Each row was made from one small tree. Brackets hold a mark, then the marks that hang from it, in the order of their numbers. Every link used is in the known rows. Write each row's tree.
Known rows:
{Q255 Q949}: [ 40.6   1.6  14.2   6.7  -2.0  15.8  21.4 -17.3  53.5 -11.5  -5.6  -2.9
  -7.5  21.8 -10.3   9.0 -61.4  -0.8  11.6  -2.6]
{Q255 {Q949 {Q537 {Q449 Q479}} Q815}}: [ 56.8   3.8   9.6 -51.4 -22.5 -14.2  22.1 -15.7  58.6 -18.5   8.0 -39.2
  -8.1   3.6  -3.3   6.2 -65.6 -11.6  38.1   1.2]
{Q949 {Q537 Q255} Q815}: [ 15.2   1.2  12.1 -31.8  -9.1  -1.6  25.5 -16.8  42.8 -15.3  -1.2 -28.1
  -1.9   3.3  -5.1   7.8 -51.2  -9.6  22.7   4.7]
{Q815 {Q949 Q380 {Q537 {Q449 Q479}}}}: [ 30.3   1.7   2.3 -43.8 -29.8 -10.2  28.4 -12.9  48.5 -13.7  -1.1 -40.7
  -3.8  12.5 -27.3 -11.6 -14.0 -13.7  18.3   2.1]
{Q949 Q380 {Q537 Q255} Q815}: [ 34.3   5.7  19.3 -33.7 -16.3  -3.6  29.7 -17.3  36.3 -11.4  -5.5 -24.3
   3.3  10.2  -9.3   6.3 -51.3 -28.5  19.8   0.0]
{Q112 Q380}: [-15.4   0.1  16.7  -5.0  -6.6  -3.2  27.2  -8.0  42.5 -13.2 -19.6   3.4
  -3.3  16.1 -19.0 -10.6 -43.8   3.9   3.6  -5.3]
{Q112 {Q380 {Q949 Q537 Q815}}}: [-35.8   8.7  24.7 -36.4 -22.2 -19.5  47.0 -12.7  26.6 -12.4 -23.8  -3.9
  10.9  -6.0 -12.8  -7.9 -30.0  -7.2  14.7   2.9]
{Q815 {Q949 Q537}}: [ -4.1   4.5   9.4  -4.2 -13.9   9.9  33.3 -21.4  41.7 -15.5 -13.2 -13.7
  -1.3   4.7 -21.3   0.5 -15.2   4.3  10.7   8.6]
{Q449 {Q537 Q255}}: [ 23.1  -6.0   6.9 -26.1   6.1  -4.2  13.3 -12.9  51.6 -29.4   4.5 -37.6
  -4.8  29.0   2.2  -2.8 -50.6  -3.0  13.8   2.4]
{Q255 {Q537 {Q449 Q479}} Q949}: [ 50.7  -3.4   5.1 -26.4 -14.2 -17.6   7.9 -10.3  68.9 -15.5   0.9 -35.6
 -18.1  30.4   5.8  10.6 -66.5  10.1  19.1  -7.5]
{Q479 {Q449 {Q537 Q255}}}: [ 20.5  -9.6  -4.9 -26.0   6.9   8.4  11.1  -4.8  60.0 -27.7  34.7 -47.5
  -8.4  33.6  -2.5 -10.0 -50.6   0.4  14.5   0.9]
{Q449 Q479 {Q537 {Q255 {Q949 Q380}}}}: [ 89.5  -1.4   9.6 -42.6  -4.2 -21.0  17.8 -20.5  56.7 -32.6  -1.0 -42.8
  -3.4  37.8  16.9  -1.0 -67.9 -20.3  22.7  -3.9]
{Q449 Q479 {Q537 {Q255 Q949}}}: [ 70.1  -5.6   2.5 -40.9   2.5 -18.2  14.2 -19.9  62.9 -35.3   2.6 -46.9
  -9.0  31.6  21.4   0.9 -67.9  -1.8  24.8   0.6]
{Q949 Q380 {Q537 Q449}}: [ 25.4   0.9  16.1 -29.1 -19.0   2.2  24.3  -8.5  48.6 -11.4  -6.4 -28.0
  -8.7  22.8 -24.9   1.0 -47.9 -10.0  20.9  -4.6]
{Q112 {Q380 {Q949 {Q537 Q255 Q449}}}}: [-31.8  -0.4   3.7 -59.6 -30.2 -29.8  33.2   4.4  46.0 -14.6 -12.8 -35.0
  -7.5  16.0  -1.3  -2.2 -31.4  19.4  22.3  -2.7]
{Q949 Q815}: [ 11.8   2.2  16.2  -7.6  -2.6  14.6  20.6 -15.1  39.7  -6.2   6.8  -8.1
   3.4   3.5 -28.7  -5.4 -45.1 -24.9   7.5   2.7]
{Q815 {Q949 {Q537 Q255}}}: [  2.7   2.0   0.1 -18.3 -16.5   1.5  29.0 -16.6  45.9 -16.1  -8.0 -27.2
  -4.2   9.6  -7.1   5.5 -17.5   8.8  12.9   7.7]
{Q255 {Q949 Q380 {Q537 Q449}}}: [ 57.8   6.9  19.3 -24.7 -25.4  -1.1  25.5 -11.5  54.8 -14.0  -6.9 -21.8
  -9.9  26.0  -8.5  15.4 -64.4  -8.0  29.1  -7.1]
{Q479 {Q449 Q537}}: [ 13.0  -7.6   4.0 -12.0   9.4  15.5  15.5  -8.8  55.9 -26.5  28.3 -33.5
  -5.1  29.1 -15.4 -15.3 -48.6  -4.1  11.5   2.3]
{Q949 Q537 Q815}: [  8.5   3.9  20.8 -18.3  -7.0   6.8  29.8 -21.1  39.6 -14.3  -7.9 -15.2
   1.1  -1.6 -18.1   2.8 -49.0 -14.0  19.5   6.7]
{Q380 {Q949 {Q537 Q255 Q449} Q815}}: [ -5.0   1.2   2.6 -62.0 -26.1 -12.2  27.0  -2.2  42.7  -7.2  13.3 -46.3
  -0.8   3.1 -11.4   3.3 -32.0  -8.2  25.8   4.8]
{Q815 Q949}: [ -1.2   2.4   4.5   6.4  -9.3  18.1  24.8 -14.8  42.8  -6.8   0.6  -7.2
   1.0   9.3 -32.0  -7.2 -10.9  -5.9  -2.3   5.1]
{Q112 {Q380 {Q949 {Q537 Q255} Q815}}}: [-29.4   6.3  16.0 -50.5 -24.7 -27.2  43.0  -8.5  30.0 -13.5 -17.6 -17.7
   7.8  -1.3   0.3  -2.4 -32.6  -3.0  17.7   2.0]
{Q255 {Q537 Q449}}: [  4.3  -3.8   9.4 -12.1 -10.9  -3.1   7.0  -3.4  57.8  -8.7   2.3 -26.5
 -14.5  27.6 -13.6   7.5 -49.3   8.8   7.7  -5.7]

Write each row's tree:
[ 18.4  -9.6   2.1 -31.2  -7.8 -15.0   6.8  -6.9  62.2 -13.4   1.5 -42.2
 -17.3  26.9 -10.3  -3.5 -49.5   8.5  11.3  -3.6] => {Q255 {Q537 {Q449 Q479}}}
[ 15.1   8.9  16.2  -6.1 -21.2   7.9  37.5 -21.5  36.1 -12.2 -18.0  -9.9
   4.4  11.2 -25.6  -1.0 -14.5 -14.4   7.1   3.4] => {Q815 {Q949 Q380 Q537}}
[-33.8   6.9  20.1 -26.1 -18.0 -12.0  38.2  -6.8  27.6  -4.3  -9.2   2.3
  13.0  -1.1 -23.3 -15.6 -26.7 -18.1   2.8  -0.9] => {Q112 {Q380 {Q949 Q815}}}
[ 37.2 -11.2  -0.7 -45.2   9.2 -15.8  13.0 -17.1  56.4 -33.7   2.9 -53.6
  -7.6  28.3   5.1 -13.4 -51.7  -3.3  17.0   4.2] => {Q449 Q479 {Q537 Q255}}
[ 69.7   1.0  12.2 -28.4 -20.9 -19.4  11.9 -10.8  62.6 -12.0  -3.4 -31.8
 -12.7  36.5   0.9   9.6 -65.7  -8.9  16.9 -12.4] => {Q255 {Q537 {Q449 Q479}} {Q949 Q380}}
[ 31.0  -4.4  -2.8 -69.1 -18.9 -19.6  16.2  -8.3  55.2 -17.6  14.3 -59.7
 -10.3   4.7  -6.2  -2.5 -51.3  -8.8  33.3   3.5] => {Q949 {Q537 Q255 {Q449 Q479}} Q815}
[  2.6  -2.0   4.7 -67.7 -21.1 -15.5  30.5 -11.2  43.5 -10.4   5.7 -48.8
   0.8  -2.4 -21.4 -12.5 -30.8 -13.1  26.3   8.2] => {Q380 {Q949 {Q537 {Q449 Q479}} Q815}}
[ 43.4   1.2  13.5 -57.6 -22.5 -14.2  25.1 -13.5  44.9 -12.2   5.1 -42.2
  -1.6   6.4 -24.4  -9.7 -48.5 -32.0  28.1  -0.5] => {Q949 Q380 {Q537 {Q449 Q479}} Q815}
[ 62.7  -7.2  -9.7 -45.7 -13.9  -9.6   8.1  -4.3  69.9 -14.5  17.2 -48.1
 -19.0  27.8   2.1   4.1 -63.2   4.4  25.6  -4.5] => {Q537 {Q255 Q949} {Q449 Q479}}
[ 72.1   1.5  11.8 -43.9 -22.5 -11.9  25.1 -15.7  59.2 -18.5  -7.7 -36.7
 -13.3  25.0  -6.4   4.5 -64.7  -8.5  32.5  -5.5] => {Q255 {Q949 Q380 {Q537 {Q449 Q479}}}}
[ 58.9  12.3  25.3 -18.5 -29.9 -11.8  13.3  -7.7  51.2  -4.0   9.5 -14.3
  -0.7  22.7  -4.7  19.4 -66.5 -30.2  16.9 -12.9] => {Q255 {Q537 Q449} {Q949 Q380 Q815}}
[ 29.2   6.7  21.5 -38.2 -25.3  -1.8  25.4  -9.7  40.8  -8.1   6.3 -25.9
   1.1   8.0 -27.5   0.8 -48.0 -31.6  24.5  -2.9] => {Q949 Q380 {Q537 Q449} Q815}
[ 61.4  13.1  24.6 -33.9 -31.8  -4.8  26.4 -12.2  47.6 -10.1   5.2 -19.6
  -0.2  11.0 -11.3  15.3 -65.1 -29.8  32.7  -6.1] => {Q255 {Q949 Q380 {Q537 Q449} Q815}}
[-34.9   8.0  18.1 -55.3 -34.4 -26.5  38.5  -0.6  35.3 -10.2  -6.6 -19.7
   5.3  -3.4 -16.8  -7.7 -29.6  -6.5  23.5  -0.8] => {Q112 {Q380 {Q949 {Q537 Q449} Q815}}}
[ 27.9   8.2  28.1 -19.9 -13.6   4.5  33.6 -21.5  33.0 -10.9 -11.8 -11.2
   6.2   5.2 -23.1   1.0 -49.1 -32.7  17.0   0.8] => {Q949 Q380 Q537 Q815}
[ 74.5   0.2   8.1 -50.6  -4.3 -22.8  15.5 -20.7  55.6 -32.2  14.3 -44.5
   1.4  16.2  19.2   0.8 -68.7 -23.2  28.2   1.8] => {Q449 Q479 {Q537 {Q255 {Q949 Q815}}}}
[-13.5   4.9  19.0 -29.7 -11.1   2.3  39.9 -19.2  30.7  -8.5  -9.9 -17.3
   8.4  -4.0 -19.9  -1.8 -30.8 -13.6  15.2   9.1] => {Q380 {Q949 Q537 Q815}}
[ 30.8 -13.2 -12.8 -49.9  -7.5  -7.7   6.7  -1.3  63.4 -12.1  17.2 -54.5
 -17.9  24.2 -14.6 -10.1 -46.6   3.0  17.8  -1.4] => {Q537 Q255 {Q449 Q479}}
[ 21.9   6.1   7.0 -20.2 -23.5  -0.8  33.4 -17.1  39.1 -12.8 -11.5 -23.4
   1.6  16.2 -12.3   4.1 -16.7 -10.3  10.2   2.4] => {Q815 {Q949 Q380 {Q537 Q255}}}
[ 31.5  -0.5  13.9 -24.5  -9.8   1.1  28.7 -16.4  43.3 -15.2 -17.4 -26.7
  -6.6  24.9  -7.3   6.7 -50.2  -6.7  16.5  -1.5] => {Q949 Q380 {Q537 Q255}}
[  3.6   1.1  -6.7 -36.3 -28.0  -5.1  20.8  -4.5  53.8 -14.0   9.6 -42.7
  -9.8  12.0 -12.1   5.7 -16.2  10.0  20.8   4.1] => {Q815 {Q949 {Q537 Q255 Q449}}}
[-11.8   4.1  12.0 -48.2 -23.6  -3.8  30.8  -7.0  39.1  -5.9   6.8 -32.7
   2.7  -1.6 -24.6  -2.2 -30.0 -13.0  23.5   5.4] => {Q380 {Q949 {Q537 Q449} Q815}}
[ 46.8  -6.8  -0.1 -62.0 -18.7 -17.6  19.5  -8.1  56.4 -16.8  -2.4 -57.9
 -15.1  26.4  -8.9  -4.0 -50.3  -5.6  27.3  -3.1] => {Q949 Q380 {Q537 Q255 {Q449 Q479}}}
[ 52.9  -3.4  -1.8 -21.8   0.7   4.7  12.9  -8.3  66.2 -30.1  34.4 -40.9
 -10.0  37.8  13.9   4.4 -67.4   2.5  22.0  -2.2] => {Q479 {Q449 {Q537 {Q255 Q949}}}}
[ 72.1   0.6   5.6 -23.4  -6.2   2.8  16.2  -8.2  60.4 -26.7  30.0 -36.3
  -4.7  44.2   8.9   2.4 -66.8 -17.1  19.5  -7.3] => {Q479 {Q449 {Q537 {Q255 {Q949 Q380}}}}}
[ 57.7  13.5  31.9  -0.3 -18.5  -6.0  22.0 -19.6  42.5  -6.3  -7.4   0.6
   5.2  20.3   0.1  19.1 -66.5 -31.7   8.9  -9.4] => {Q255 Q537 {Q949 Q380 Q815}}
[ 27.9 -10.9  -7.8 -60.0 -12.3 -15.4  15.8  -7.9  62.1 -20.5   2.6 -61.3
 -19.9  19.8  -3.7  -2.7 -50.4  13.1  29.7   2.4] => {Q949 {Q537 Q255 {Q449 Q479}}}
